Each row comes from the steps of one walk. Every step used is in the known rows, and no mark comes twice. Write the walk behind each row, first mark first.
(in the rows, 128 means zero)
Known rows
L-J-E: [110 132 114 105 119 187 111 133 121 135  85 160 133  92  96  99 115 165
 138 130 126 117]
V-J-L-R-E-U: [135 183  64 125 135 118 169 159 174 182 150 110 141 148  78 123 145 101
 164 121 158 117]
E-J-L-R-N-U: [155 132 100 141 132  50 128 155  75 135  88 176 130 139 148 173 130 107
  93  81 135 157]
H-R-N-U-E-J: [135 130 182 116 156 138 165  93  88 113 104 141  99 142 181 180 130 155
 106 123 128  99]
E-J-L: [157 134 104 208 118  91 115 149 116 141  75 140 137 103  90 109 131 148
  97 121  83 168]
X-J-E-R-N: [117  99 121  79 154 167 110 155  45 142  94 160 166 136 104 169 154 132
 119 120 129 157]
H-R-N-U-E: [128 113 158 104 157 145 146  87  97 102 157 126  94 140 181 189  87 146
 130 133 156  81]
R-N: [143 124  99 134 136 122 140 115 100  97 170 117 126 120 131 160 120 132
 146 116 173 156]
V-J: [118 131  99 179 122 154 149 103 161 119 108  86 116 115  85 102 110 177
 150 136 148 190]
X-J-L-R-E-U-N: [132 135 103  86 147 144 116 154 141 145 133 136 162 162 116 193 133 117
 134 115  85 136]
X-J-E-R-A: [ 95  84 139  92 136 160 106 109  89 168 102 173 200 143 104  96 117 125
 102 142 111 144]
H-R: [145 117 113 169 136 149 141  96 120  83 179 150 152 126 131 152  83 135
 171 134 152 101]
V-J-E: [112 134 120 134 133 190 148 130 127 148  65  57 117 109  75  88 112 174
 145 132 111 159]
J-E-U-N: [130 101 160  84 133 210 155 153 131 128 139   7 120 116 136 124 162 170
 145 147  19 142]
J-L-R-E-U: [153 162  76 120 129 101 136 165 149 168 201 141 159 152 105 136 143  69
 160 121 161  80]
H-R-E-J: [153 171 142 130 155 130 169 110 107  99 152 177 151 143 114 158 139 129
 137 119 181  49]
J-E-U: [133 119 131 115 125 197 145 161 116 175 164  61 132 127 117  96 165 145
 163 136  86 120]
N-U-E: [105  90 162 146 119 140  95  96 145 132 128  88  81 125 148 103 101 168
 111 153 130 133]
L-J: [116 128  93 147 106 150 112 107 154 106 128 193 132 101 109 109 111 173
 146 134 156 150]
N-U-E-R-H: [106 101 170 113 115  94  71 136 125 120 165 132  92 130 185  86 124 152
 101 156  91 127]
L-R: [130 100 105 157 113 117 119  94 151 100 155 146 166 138 134 121  97  83
 165 122 177 152]
A-R: [139 145 104 200  95 139 133 130 179  83 167 109 122 131 110 132 113 102
 185 107 153 126]
X-J: [117  98 108 171 122 165  85 103 110 125 117 167 151 140 103 145 100 165
 135 123 136 180]

Write each row's walk
[ 92  67 174 114 118 102 118  72 159 145 158 126 133 139 156  70 111 127
  82 179 135 130]  N-U-E-R-A
[101  69 164 140 117 118  95 108 151 126 143 114 106 127 142  99 135 151
 103 173 127 142]  N-U-E-R
[147 153  81 131 134  74 104 139 134 132 154 163 160 137  92 137  91  66
 137 116 193  78]  J-L-R-E
[140 173 134 105 118 168 179 156 203  80 220  40 102 148 129 173 180 119
 183 122 111  85]  A-R-E-U-N
[126  91 129  66 145 123 122 168  49 126 142 119 119 129 135 152 160 143
 110 128 136 117]  J-E-R-N-U
[130 157 176 149 116 127 159 124 147 116  92  98  66 143 160 157 165 124
 121 100 129 128]  A-R-N-U-E-J
[114 120 140  64 126 227 154 155 151 126 107  85 119  97 134 121 167 200
 144 144  24 144]  L-J-E-U-N
[137 183 107 148 113 126 138 137 176  90 197 118 117 144  95 145 127  89
 179 105 205  60]  A-R-E
[114 139 113  98 116 212 145 160 137 171 131 134 130 107 114  94 167 171
 159 136  91 116]  L-J-E-U
[139 156 134 122 130  96 145 109 140 119 130 172 160 151 118 129 153  84
 136 111 203 100]  L-R-E-J
[145 157 118 118 154 138 146 104 116  89 207 162 147 143 112 168  97 118
 163 130 208  32]  H-R-E
[139 155 156 159 113  71  93 139 137 153  60 152 133 119 166  79 106  83
  97 116  55 145]  U-E-J-L-R-H
[145 140 139 146 136  84 139 117 129 149  46 135 141 121 141 137 127  69
  97 115 110 162]  U-E-J-L-R-N
[143 176 113 173  94 117 108 158 158  77 190 126 109 136 154 121 106 101
 180  94 116 117]  A-R-H
[115 113 166 143 118  63 122  85 153 180  59 154 143 141 161  80  88  92
  59 130 100 134]  N-U-E-J-L-R-A
[129 112 120 120 137  82 102 122 118 141 108 130 108 135 155 158  83  93
 103 116 137 131]  J-L-R-N-U-E
[145 170 145 173 120  92 139 161 134 140  62 106  68 129 137 162 141 118
  97  93  90 127]  A-R-N-U-E-J-L
[113  91 141  94 128 133 137 116 113 149 144 121 184 121 117  67 122 100
 111 156 125 118]  J-E-R-A
[109  81 152 155 116 130 113  96 170 122 136 107 137 113 121  85 137 119
 126 179 124 153]  U-E-R
[114 133 109 124 140  97 138 117 140 155  53  98  88 130 128 147  86 130
 106 119 140 170]  V-J-L-R-N-U-E
[141 162 140 135 134 113 140 121 123 124 133 143 130 133 101 122 164 137
 116 123 174 103]  R-E-J
[135 136 139  83 141 163 160 136 159 104 211  52 114 136 133 152 171 160
 146 146 102 111]  R-E-U-N
[113 116 165 129 114 107  86 125 144 112 158 125 122 116 164  72 129 121
 122 162  93 138]  U-E-R-H
[133 108 109 119 135 112 123 126  80 105 174 125  96 136 151 170 118 166
 124 108 171 142]  R-N-U
[116 125 101  59 136 153 135 155  89 119 105 183 148  97 108 134 164 140
 129 130 146 129]  L-J-E-R-N
[131 144 166 145 115  57  76 151 120 159  67 157 104 134 187  94 102 115
  77 109  57 136]  N-U-E-J-L-R-H
[119  96 144 118 137 118 134 104 136 110 143 108 128 116 136 130 150 108
 121 162 150 156]  U-E-R-N
[107 111 110 100 117 162 112 148 123 130  98 185 154  92  91  90 151 155
 133 150 124 126]  L-J-E-R
[164 143  91 156 131  64 142 142  95 131  80 170 160 127 127 158 131  77
 114  87 135 166]  E-J-L-R-N
[140 134 150 148 138  88 121 140  92 163  57 114  79 113 141 142 136 157
  60 122  89 150]  R-N-U-E-J-L
